Each row was made from one path, in order. Every step used is in the known rows, and no mark comes twice. Write each row's path.
(in the rows, 128 means zero)
Known rows
putul -> zezefo -> surev -> tisa -> ludot: [120  81  84 126 138 114 203 103 122 103 126  96 163 172 127 168 132  81
 172  99 115 141 122 122 141 103 162]
putul -> zezefo: [121 135 107 133 141 107 168  92 155 120 135 122 112 121 111 167 142  93
 127 136 122 112 121 138 158 127 147]
zezefo -> surev -> dofa -> putul: [124 132 117 106  93  75 152 107  76 128  55 111 141 103 113 120 121  91
 178 126 122  69 120 144 141  72 140]
legil -> tisa -> surev -> relu: [118 158 113 150 150 166 125 112 118 131  92 147 131  88 109  85 137 100
 107 109  84 133  86 124 168  96  48]
surev -> dofa -> putul -> tisa -> ludot -> rala: [150 171 146  97  57  74 109 138  72 105  49 149 177 154 150 110 127 123
 151 100  79  93 102 148 136 120 159]
legil -> tisa -> surev -> dofa: [ 90 177 121 150 153 152 110  95 112 120  79 138 151  99  94  63 118  77
 145 124  82 116  89 129 166 109  71]
rala -> legil: [115 145 155  95 133 151 144 107 136 131 136 129 121 119 111 128 147 119
 112 120  94 132 132 153 130  92 158]
surev -> zezefo: [135 149 111 105  90 112 136 137  98 148  92  96 113 119 149 128 116 107
 133 138  95 102 123 146 123 133 114]
tisa -> ludot: [137 114 161 129 126 130 106 158  95 123 122 143 161 164 143 111 116 144
 137 103 110 158 130 124 123 135 128]
surev -> tisa -> ludot: [151 108 123 126 120 144 139 144  94 106 138 109 189 189 159 103 109 133
 161 102 101 178 141 124  89 134 146]
zezefo -> surev -> tisa -> ludot: [127  68 101 121 125 134 168 140  91 109 118 102 185 184 146 129 115 117
 180  87 123 157 130 112 111 101 143]
rala -> legil -> tisa -> surev -> relu: [107 172 141 117 154 186 138  94 127 134 104 145 121  83  95  91 153  93
  90 103  57 138  92 150 164  64  87]
dofa -> surev -> relu: [143 145 122 135 109 104 124 113 112 137 104 105  97  85 129 154 137 177
 147 105 127 123 120 140 110  95 103]
zezefo -> surev: [105  88 104 122 134 118 156 125 122 128 109 119 131 131 122 149 133 114
 150 110 145 112 116 116 146  95 127]
legil -> rala: [105 129 153 110 132 157 113 122 129  96 121 140 107 149 116 124 141 118
 119 108  86 130 122 142 152 111 143]
surev -> tisa -> ludot -> rala -> legil: [137 121 160  94 115 152 145 130 113 102 123 127 184 210 152 118 133 127
 139  69  59 177 127 150 113  78 184]
zezefo -> putul -> tisa -> ludot -> rala -> legil: [115 146 169 101  85 146 137 105  81  99  94 146 152 176 131 167 173 120
  96  49  76 156 102 115 100 120 188]
legil -> tisa: [115 135 132 127 153 145 126 138 117 128 137 142 155 111  91 101 151 121
 114 119  79 154 107 124 181 122 106]
dofa -> surev: [135 139 119 137 115 107 121 100 123 119 128  98 127 120 120 138 136 169
 157 112 130 135 130 135 104 116 114]
ludot -> rala: [122 130 150 114 120 116 122 129 144 117 101 150 131 161 135 147 144 130
 118  97 106 121 105 134 155  91 146]
dofa -> putul -> zezefo -> surev -> tisa -> legil: [170 122  95 103 104  76 222  78  85 100 133  92 161 151 117 135 143  88
 167  97  98 125 139 145 156  81 164]
surev -> dofa -> putul -> tisa: [148 179 107 103  66  83 131 114  86 117  71 123 149 104 136 108 124 110
 152 141 110  78 118 145 119 140 147]
ludot -> rala -> legil -> tisa -> surev -> relu: [104 169 160 104 139 167 130  99 143 124  78 166 120 116 104 115 163  98
  82  74  40 127  73 156 191  30 109]
ludot -> rala -> legil -> tisa: [100 151 178  85 144 150 131 119 142 123 115 161 143 142  90 123 176 115
  90  81  37 144  92 155 200  51 155]
rala -> ludot: [123 114 148 108 143 155 105 122 138 121 147 150 132 142 160 114 152 116
 124 117  97 134 112 152  97  91 135]
putul -> dofa -> surev -> zezefo: [140 157  79  93  80  90 136  76  85 134 117  25 121 111 100 140 122 109
 151 151 102  97 136 163 130 113 103]
surev -> dofa -> putul: [146 178 142 111  86  78 123 110  78 128  70 120 142  96 124  95 114 102
 158 145 102  79 132 160 126 102 141]
zezefo -> surev -> tisa -> legil: [125  86 108 113 133 120 187 128  90 116 147 102 158 173 134 124 125 124
 175  74 129 159 136 111 131  98 155]
putul -> dofa -> surev -> tisa -> ludot -> rala: [149 125 105 101 100 108 133  82  93  92 135  49 184 190 113 135 126 131
 166  98  91 155 136 151 124  87 142]
legil -> tisa -> ludot -> rala: [117 126 179 118 144 136  99 166  99 116 111 172 187 171 111  98 152 136
 114  72  47 173  89 126 198  98 119]

Write each row's path
[131 129 153 104 131 156 152 125  95  87 164 119 141 193 135  96 130 131
 151  72  75 181 142 135 134 117 170]
surev -> tisa -> legil -> rala
[125 152 115 126  97 111 141  35  65 111 128  45 126 110  70 165 150 103
 135 115 123 130 138 129  94 105 136]
zezefo -> putul -> dofa -> surev
[163 148 158  69  86 138 122 120  83  78 144 163 149 170 157  88 172 136
 114  76  53 141 119 159 131 112 156]
dofa -> putul -> tisa -> legil -> rala -> ludot
[132 116 180 118 116 117  99 161 108 113  99 160 163 195 149 126 129 145
 127  76  90 151 110 130 149 101 142]
tisa -> ludot -> rala
[125 129 204  93 120 135 112 145 116 116 104 161 157 188 136 125 145 138
 113  68  64 155 113 151 149  73 170]
tisa -> ludot -> rala -> legil
[123 124 161 128 152 149 106 167  87 125 131 155 184 143 107  83 139 136
 122  96  65 179 108 119 175 128 104]
legil -> tisa -> ludot
[124 133  88 101  78  77 158 114  84 119  59 115 152 108 127 132 131  98
 172 122 131  66 108 130 136 106 145]
zezefo -> surev -> dofa -> putul -> tisa
[112  91  59 125 139 112 220  82 146 108 129  86 139 145 117 179 139  70
 166 117 129 119 119 125 146  97 162]
putul -> zezefo -> surev -> tisa
[142 191 116 137  96 112 117  66  94 111  49 117 143 108 131  69  95  74
 159 141 114  76 118 152 107  94  86]
tisa -> surev -> dofa -> putul
[119 143 109 133  91 136 147  93  90 108 113 120 131 129 124 170 159 113
 111  98 131 134 113  95  84 166 153]
zezefo -> putul -> tisa
[102 174 117 152 126 133 109  81 123 117  66 122 125 114 132  88  92  78
 161 134 131  89 110 133 112 114  90]
tisa -> surev -> dofa
[133 151 107 152 125 150 125  99 129 131  78 132 101 101 147 113 113 106
 120 119 134 105 106 127 113 100  64]
tisa -> surev -> relu
[136 168 117 125  69  97 136  75  56 130  80  57 109 107 123 158 138 128
 154 100  97 119 127 137  71 115 118]
dofa -> surev -> zezefo -> putul
[117  79  73 117 128 133 185 115 117 114 122  91 160 155 134 143 126 104
 172 106 138 135 128 114 114  96 145]
zezefo -> surev -> tisa
[141 146  96 110 105  99 131  85 100 136 127  59 103  87  93 156 133 133
 139 136 126 106 129 151 136  92 105]
putul -> dofa -> surev -> relu
[126 159 127 116  76 120 146 102  57 141  77  82 107 113 132 150 132  84
 124 113  92 110 124 130  89 129 134]
surev -> zezefo -> putul
[112 144 173  85 123 136 133 110 151 122 108 149 125 155 119 144 158 118
 100  88  75 125 107 159 158  59 176]
ludot -> rala -> legil
[149 122 130 125 102 112 126 116 103  91 116  96 184 198 151 130 127 173
 177  68  90 174 126 138  93  93 145]
dofa -> surev -> tisa -> ludot -> rala
[153 139  97 105 112 107 157  71  82 106 182  35 157 155  98 118 124 136
 171 110 112 161 156 144 122 111 141]
putul -> dofa -> surev -> tisa -> legil
[179 179  57 107  42 116 149  87  89 107  64 100 154 129 165  96 123  92
 129 138 100  82 115 147  98 145  75]
dofa -> putul -> tisa -> surev -> zezefo
[132 163  51 125  79 145 140 102 124 117  80 106 131 133 170 118 116  96
 127 130 118  93  99 121 102 171  76]
putul -> tisa -> surev -> zezefo
[ 99 164 159 104 146 170 128  87 149 109  95 161 148 147  97 102 163  91
  89  78  43 138  82 151 186  45 117]
ludot -> rala -> legil -> tisa -> surev
[109 103  88 127 136  95 196 105 141 139  99 121  87  90 111 200 149  85
 137 114 135  87 101 130 177  80 135]
putul -> zezefo -> surev -> relu
[140 157 103 118  81  94 126 104  96 136  93  68 116 110 137 138 123 150
 162 122 101 111 128 152 101 118 104]
dofa -> surev -> zezefo
[173 153 152  71  62 114 133 128  93  96  93 154 183 176 148 119 161 139
 107  83  59 133 114 156 134 102 165]
dofa -> putul -> tisa -> ludot -> rala -> legil
[159 124  92 108  97  71 199  89 105 128  80 115 113  87 114 168 153  83
 135 125 113  77 114 154 166  63 132]
dofa -> putul -> zezefo -> surev -> relu
[135 139  94 111 111 104 130  71 110 117 146  52 132 117  86 142 132 127
 147 144 129 119 140 149 133 109 115]
putul -> dofa -> surev
[171 155 108 117 102  83 173  78 119 112 114 113 138 114 113 140 146  89
 127 144 100 101 134 161 151 106 141]
dofa -> putul -> zezefo
[144 152 119 116  96 114 166  37  38 100 159  32 146 148  82 143 141 113
 157  84 108 170 152 125  87 107 159]
zezefo -> putul -> dofa -> surev -> tisa -> legil
[127 193 119 136 124 131 116  84  86 113  65 132 169  94  96  47 122  72
 142 130  67 106  98 146 161  92  67]
legil -> tisa -> surev -> dofa -> putul
[187 139 118 103  68 107 129 141  77 101 104 136 190 158 154 106 136 146
 127 113 101 133 127 133 112 155 128]
dofa -> putul -> tisa -> ludot
[104 152 158  97 155 167 141 118 125 133 143 141 144 104  79 105 164 112
  97 111  50 155 112 150 175  87 139]
rala -> legil -> tisa
[115  93 110 120 122 113 159 142 111 149  86 126  99  94 127 164 134 122
 139 104 144  99 105 120 147  76 118]
zezefo -> surev -> relu
[176 163  71 125  72 127 143  82 111  90  90 123 165 137 150  97 133 108
 124 130 122 101 117 134 103 141  86]
dofa -> putul -> tisa -> surev
[102 190 137 109 122 183 151  59  80 128  82 104 131 100  89  94 155  52
  97  97  32 134  99 146 131  76  99]
rala -> legil -> tisa -> surev -> zezefo -> putul
[112 152 110 150 158 170 120 100 127 113 113 140 160 119 101  73 133  94
 116 115  88 144  98 120 164 113  58]
legil -> tisa -> surev
[136 144  88 123  92 123 162  27  63  99 138  21 148 131  83 159 142  93
 155 112 115 146 149 129  69 105 149]
zezefo -> putul -> dofa -> surev -> tisa
[149 129 131 118 128 132 163 129  94 113 170 108 157 174 144  99 119 139
 158  88 105 181 148 123 114 131 159]
surev -> tisa -> legil
[134 153 118 111  53 123 138 130  41 127  74  98 140 146 158 150 134 106
 124  92  86 130 111 115  79 173 136]
surev -> zezefo -> putul -> tisa -> ludot
[107 172  75 142 104 138 122  93 133 105  75 129 136 123 148 110 107  96
 150 128 142  89  95 115 107 163  97]
putul -> tisa -> surev -> dofa
